Every row comes from one small tree of marks. Brackets hold a mark, then the marks that hang from it, in alphabetical order. Every link used is in the known rows. Which tree was each row made from?
In the rows, 128 means zero.
Known rows:
(bazu (resise rupot tazom)): [123 175 133 147 110 120 117 155 137 143 158 138 126 128 126 130 127 133
 109  87 124 102 174 125 159 101 134  83 132 140 120 137 141 155]
(maka (gude sumad (vobe (gizi (dolo (fazal zuda)) romu)))): [139 173 155 186 120 116 110 158 116 104 211 112 141 125 146 156 151 138
 140 119 128 103 146  89 134 125  96 103 154 176 131 173 173 118]
(dolo (fazal zuda) (gizi romu sumad)): [127 154 161 144 121 123 144 151 124  66 190 123 161 119 126 134 136 128
 140  66 119 130 169 109 160 117  92 137 136 156 106  88 153  82]
(vobe gizi): [124 165 137 163 106 130 103 147 127 158 111 137 129 143 154 149 144 150
 140  93 120 102 145  89 145 108 113 136 137 163 106 150 170 106]
(gude sumad (vobe (gizi dolo (romu (fazal (zuda loda)))))): [133 182 156 165 124 114 109 152 123 118 189 141 152 127 109 159 204 131
 141  98 134  94 155 115 122 121 111  97 155 168 125 140 168 114]
(zuda fazal (loda tazom)): [128 181 139 136 107 117 142 163 108 116 171 168 111 144 186 141 114 137
 114  63 130  92 133 114 153  98 168  61 130 138 117 112 163  95]
(gizi dolo romu (sumad (gude maka vobe))): [ 90 181 160 188 143 114 115 158 128  90 167 123 164  95  80 135 203 114
 136  54 131 123 143  76 139 128  80  83 154 136 127  89 139  71]
(vobe (gizi (dolo (fazal zuda)) (sumad (gude maka)))): [121 170 143 175 119 129 130 147 120 129 140 136 144 133 123 137 141 129
 149  41 128 130 148  71 130 104  78 132 143 170 103 125 144  86]
(buguz fela): [135 178 133 175 113 123 120 155 119 124 153 116 116 127 180 141 118 139
 123  83 120  81 127 115 143 112 121  87 147 142 123 131 177 127]
(bazu (resise rupot)): [125 175 128 151 107 120 123 153 130 115 136 140 123 133 121 129 136 144
 117 103 121  94 161 121 157 109 128  90 136 155 115 147 155 142]
(buguz fela (tazom resise)): [133 189 133 181  97 124 128 157 123 107 169 127 122 118 196 140  96 140
 120  55 125  85 139 135 124 130 130 111 163 134 139 103 169 146]
(fazal (zuda (loda gilo (sumad (gizi romu)) tazom))): [136 183 135 123 122 123 142 160 102  62 179 152  95 131 150 149 148 135
 123  51 144  81 135 142 151 115 121 118 137 149 110  75 170  83]
(loda gilo sumad tazom (zuda fazal)): [154 192 142 131 121 117 158 178 107  18 140 159  75 118 249 156 123 126
 114  57 133  95 131 115 114 127 141  90 150 175 115 101 193 130]
(vobe gizi gude): [112 157 137 170  88 128  94 146 123 177  85 126 118 146 161 149 153 149
 147  97 136  97 159  66 159 115 118 160 134 169 111 144 173  73]
(fazal zuda): [144 170 130 149 109 126 121 144 120  80 164 123 113 147 102 144 128 148
 132  85 112  85 145 114 156 104 123 139 131 154 117 144 171 109]
(gizi dolo (romu fazal)): [ 98 191 149 171 115 113 115 156 127 126 173 126 188 120 100 148 191 128
 143  82 133 123 138  93 132 118  94  61 143 159 110 105 165  82]
(zuda fazal (loda (sumad gude) (tazom (resise rupot)))): [121 201 127 129  97 109 169 171  94 119 170 180  86 124 189 138 114 121
 110  46 153  88 141 126 144  94 150  59 134 137 124  77 140  83]
(fazal (zuda (loda tazom))): [143 174 130 133 111 124 132 149 107  89 174 145 102 149 130 142 120 136
 124  59 129  80 134 132 163 108 145 113 132 146 114 126 165  89]
(zuda fazal): [129 176 139 156 104 119 129 156 123 105 159 140 124 143 153 145 125 152
 124  95 108  99 146  92 144  93 141  94 127 148 120 132 170 121]
(dolo (gizi romu sumad)): [102 160 161 151 125 122 118 156 131  90 148 121 163 108 133 133 172 123
 133  87 126 122 156 102 163 121 104 121 140 139 115  90 157  74]
(gizi (romu (fazal zuda)) sumad): [114 173 148 153 117 114 124 144 126  75 185 136 167 119  66 151 153 131
 141  73 128 127 162  94 150 113 117  90 139 157 113 123 168  98]
(gizi (dolo (fazal (zuda (loda gilo (tazom resise))))) sumad): [142 193 146 143 131 122 157 149 117  55 166 136 143 126 133 130 141 119
 130  29 129 120 153 102 127 134  98 113 157 163 104  90 148  71]
(gizi (dolo (fazal zuda)) romu): [121 182 150 164 116 119 129 152 124  92 180 115 171 129 102 138 161 129
 144  51 122 121 146 107 146 128  73 108 141 163 105  93 153  74]
(fazal (zuda loda)): [149 174 132 137 106 124 121 145 114 101 167 138 108 150 103 139 127 142
 127  70 121  77 143 127 166  97 138 117 129 147 117 134 165  91]
(gizi (dolo fazal) romu (sumad (gude vobe))): [ 97 181 171 175 129 114 131 158 128 108 189 125 177 101 100 130 185 120
 137  44 131 135 159  81 144 135  67  88 162 140 121  82 139  72]
(gude (vobe (gizi (dolo fazal) romu sumad))): [121 171 162 168 129 123 109 147 134 140 159 135 164 119 132 146 189 135
 141  78 116 120 164  81 125 133  89 117 156 158 120 124 163 100]
(dolo (fazal (zuda (loda (tazom (resise rupot))))) gizi): [145 170 136 127 110 125 165 154 107  95 180 151 119 129 170 132 121 126
 129  74 130 101 159 132 152 101 121 118 130 155 106  89 143  87]
(tazom resise): [131 181 126 164 110 121 129 150 126  94 131 121 134 127 126 141 137 149
 126 102 112  83 151 105 143 121 123 130 146 157 116 132 153 106]
(loda gilo (sumad gizi gude) (tazom resise) (zuda fazal)): [131 196 129 130 113 118 181 192  93  25 144 169  89 108 234 150 140 136
 109  46 142  84 133 118 111 118 108 113 157 165 117  60 160 132]
(romu (fazal (zuda (loda gilo (sumad gizi gude) tazom)))): [126 186 133 132 109 121 153 161  98 102 210 167 106 134 146 155 141 144
 128  76 148  87 135 116 131  84 134  79 138 152 112 102 174 109]
(gude (sumad (gizi romu))): [110 170 146 163 124 118 126 161 125  73 159 112 139 114 126 148 174 144
 129 122 135  90 164 131 156 122 105 119 156 152 122 102 146 131]
(zuda fazal (loda gilo tazom)): [134 188 143 136 118 118 140 166 109  85 157 175  96 137 203 147 133 141
 113  59 131  92 123 104 143 101 164  61 129 139 106 102 177  92]

Which tree is each row?
[104 190 145 134 120 117 152 176  98 109 182 172 100 110 192 149 162 133
 118  60 167  89 129 124 144 105 126  63 149 137 109  55 163  81] => (zuda (loda gilo (sumad (gizi (romu fazal)) gude) tazom))
[104 158 140 200 108 115 102 150 123 123 113 125 136 121 133 168 171 135
 158 116 152 107 160  65 144 113 126 115 136 191 109 142 168  90] => (vobe (gizi (romu fazal)) (gude maka sumad))
[ 90 167 145 192 113 119 100 145 125 147 104 130 169 120 113 154 188 120
 161  72 148 135 158  40 132 118  98 110 137 183 107 117 161  54] => (vobe (gizi dolo (romu fazal) sumad) (gude maka))
[152 180 132 131 106 121 132 148 110  99 176 137  95 145 121 140 118 136
 126  66 129  74 148 139 158 100 136 119 135 152 122 119 167  87] => (fazal (zuda (loda sumad)))
[130 193 140 119 119 119 161 174 100  89 174 177  86 131 228 148 136 140
 110  63 143  84 135 124 131  98 149  74 137 142 115  62 170  99] => (zuda fazal (loda gilo (sumad gizi) tazom))
[126 176 150 176 117 119 101 153 116 135 208 131 159 127 123 157 161 137
 142 108 125 115 140  65 127 111 104  84 144 166 131 175 184 105] => (maka (gude (vobe (gizi dolo (romu (fazal zuda)) sumad))))
[142 188 145 141 112 118 127 161 117 102 147 167 103 139 171 143 143 149
 117  73 121  89 135  97 149  87 156  66 125 139 109 111 177  95] => (zuda fazal (loda gilo))
[111 190 142 139 108 120 139 168 105 156 168 143 114 125 156 128 154 131
 120  66 151  79 145 132 153  96 109  91 150 133 127  69 140  76] => (zuda (loda (sumad (gizi dolo) gude)))
[141 186 135 131 115 122 144 160  99  70 178 154  73 135 155 144 127 133
 121  42 145  77 125 131 152 107 132 113 138 144 111  99 172  77] => (fazal (zuda (loda gilo (sumad gude) tazom)))
[158 186 135 131 115 122 131 150 110  74 165 143  82 140 133 144 134 139
 125  64 130  74 141 130 150 102 133 119 134 153 114 112 178  85] => (fazal (zuda (loda gilo sumad)))
[103 185 144 149 110 120 154 169 107 112 198 125 134 119 135 136 157 135
 133  56 145 100 152 124 142 109  61 123 151 149 121  51 139  86] => (loda (sumad (gizi (dolo (fazal zuda)) romu) gude))
[126 182 156 162 126 121 139 147 131 100 159 115 159 122 131 126 142 124
 135  64 121 131 167  87 134 127  93 104 160 158 114 107 146  89] => (gizi (dolo fazal) sumad)
[112 186 144 137 122 118 160 189  98  47 160 164 102  96 216 157 165 128
 121  56 160  98 130 120 126 123 100  86 161 163 112  61 173 124] => (loda gilo (sumad (gizi (romu fazal)) gude) tazom zuda)
[129 159 154 136 115 123 148 159 112  88 199 141 145 128 164 137 131 128
 134  58 131 110 148 132 166 114 111 114 130 152 102  78 154  71] => (dolo (fazal (zuda (loda tazom))) (gizi romu))
[154 190 127 127 118 121 148 154 103  53 168 149  83 136 153 146 126 134
 120  51 136  73 133 137 140 118 136 125 140 157 110 101 171  81] => (fazal (zuda (loda gilo sumad (tazom resise))))
[108 193 137 136 121 118 155 177  99  89 158 162  99 107 188 142 162 132
 113  49 160  78 131 132 147 122 114  95 153 138 110  44 148  70] => (zuda (loda gilo (sumad (gizi romu) gude) (tazom resise)))
[144 178 130 125 107 125 137 152 107 102 180 139 101 144 123 139 130 141
 125  73 130  72 153 144 156  95 127 127 136 149 124 101 159  97] => (fazal (zuda (loda (sumad gizi))))
[127 178 150 180 127 118 115 166 116 102 209 105 131 116 159 149 168 145
 125 158 128  82 149  98 133 116 110  92 162 153 148 155 164 139] => (maka (gude (sumad (gizi dolo)) vobe))
[ 79 190 158 172 117 111 124 159 123 119 179 133 191 105  75 137 189 115
 141  48 147 142 144  76 141 117  80  60 153 144 113  91 147  67] => (gizi dolo (romu fazal) (sumad gude))
[ 94 161 162 171 132 118 125 161 124  99 189 139 161  96 121 145 185 125
 136 100 130 120 150  81 143  99 113  84 139 137 123  99 156  92] => (dolo (gizi (romu fazal) (sumad (gude maka vobe))))
[149 199 120 126 102 110 174 172 101  51 133 161  90 114 211 148 110 111
 113  63 137  94 157 134 118 123 140  89 149 177 128 100 156 133] => (loda sumad (tazom (resise rupot)) (zuda fazal))
[115 184 148 148 106 118 151 181 108 103 159 130 139 106 165 133 156 123
 129  54 144 101 157 128 140 118  66 106 163 164 126  60 139 111] => (loda (sumad (gizi (dolo fazal) romu) gude) zuda)
[149 179 133 134 120 126 131 151 108  66 162 152  89 144 142 146 134 139
 123  56 130  80 127 124 155 110 141 113 132 147 106 120 177  87] => (fazal (zuda (loda gilo tazom)))
[131 189 139 127 107 113 155 166 103 112 184 165  94 138 208 143 104 129
 112  58 141  89 138 128 142 102 166  64 136 144 124  92 164  89] => (zuda fazal (loda sumad tazom))
[ 98 175 153 178 113 122 104 161 122 162 159 140 141 122 123 143 193 142
 136  74 128  99 134  82 143 113  85 112 147 137 121 123 157  90] => (sumad (gude (vobe (gizi dolo romu))))
[106 169 150 178 131 113 126 150 121  72 208 145 148 104  58 155 168 131
 139  75 129 116 151  77 141 101 116  75 140 145 126 124 159 107] => (gizi (romu (fazal zuda)) (sumad (gude maka vobe)))
[121 185 138 134 136 127 155 169 108  57 158 144  79 114 230 155 153 142
 118  88 146  86 137 121 120 126 115 124 156 152 111  64 177 112] => (loda gilo (sumad gizi) tazom)
[102 165 154 156 114 120 119 160 125 117 173 131 167 116 143 147 173 134
 138 111 128 114 144 102 150 104 115  93 132 148 111 103 170  89] => (dolo (gizi (romu fazal)))
[123 176 142 157 117 115 148 183 107  74 176 152 111 104 168 150 156 135
 120  80 126  83 154 114 127  95 109  88 146 156 144  81 152 147] => (loda (sumad (gizi romu) (gude maka vobe)) (zuda fazal))
[120 155 135 196 110 123 102 147 124 120  88 115 101 131 157 157 151 139
 149 119 142  91 161  71 148 114 130 148 139 184 114 152 162  95] => (vobe gizi (gude maka sumad))
[112 192 145 155 111 114 119 153 118 119 189 137 180 132  78 146 184 124
 142  59 136 114 135 109 139 110 101  65 135 157 109 102 164  70] => (gizi dolo (romu (fazal (zuda loda))))
[124 196 141 127 130 123 148 169 104 101 158 154  95 121 211 140 164 128
 116  63 154  82 132 133 131 119 122  89 154 143 112  57 164  78] => (zuda (loda gilo (sumad (gizi dolo)) tazom))
[100 164 160 152 122 119 124 156 128 102 170 132 175 108 128 142 172 124
 137  98 131 129 157  95 150 110 112  95 139 147 113  98 164  85] => (dolo (gizi (romu fazal) sumad))
[107 181 163 167 129 115 131 151 133  92 162 115 185 110 106 130 165 117
 140  47 128 143 165  92 146 141  76  94 156 157 109  85 144  69] => (gizi (dolo fazal) romu sumad)
[130 156 155 148 114 125 140 155 121  82 193 123 153 127 140 139 138 138
 141  79 117 115 156 117 160 111  93 135 129 158 104  93 159  86] => (dolo (fazal zuda) (gizi romu))
[104 171 144 184 136 128 143 166 115 126 194 133 133 114 141 139 183 150
 131 102 121  88 148  86 122  91  82 102 151 137 130  84 131 128] => (sumad (gizi (dolo fazal)) (gude maka vobe))
[158 206 124 125 116 112 172 176 103  15 116 171  71 106 231 154 133 117
 112  59 138  95 144 120 107 125 135  89 148 179 114  89 174 130] => (loda gilo sumad (tazom (resise rupot)) (zuda fazal))
[127 166 151 158 122 122 105 142 128 126 176 149 151 128 101 160 179 144
 142  92 116 109 161  84 129 115 115 117 144 159 122 150 179 119] => (gude (vobe (gizi (romu (fazal zuda)) sumad)))
[ 90 170 150 185 125 112 126 155 124  90 174 139 157  98  81 149 156 127
 138  75 139 129 149  72 151 101 116  59 141 146 115 115 151  95] => (gizi (romu fazal) (sumad (gude maka)))
[139 172 146 200 149 121 109 150 131  89 151 120 117 116 142 159 190 133
 139 131 119  86 151  92 105 118 120 111 157 174 130 156 159 139] => (gude maka sumad (vobe (gizi dolo)))
[122 169 153 180 126 115 110 167 117  90 211 109 131 110 151 155 164 149
 125 160 129  82 152 101 148 119 115  92 158 151 146 154 167 141] => (maka (gude (sumad (gizi romu)) vobe))
[107 164 148 204 114 118 110 152 125 121 106 108 145 121 146 153 176 125
 160  86 149 118 162  69 141 132  89 131 145 194 105 114 150  67] => (vobe (gizi (dolo fazal) romu) (gude maka sumad))
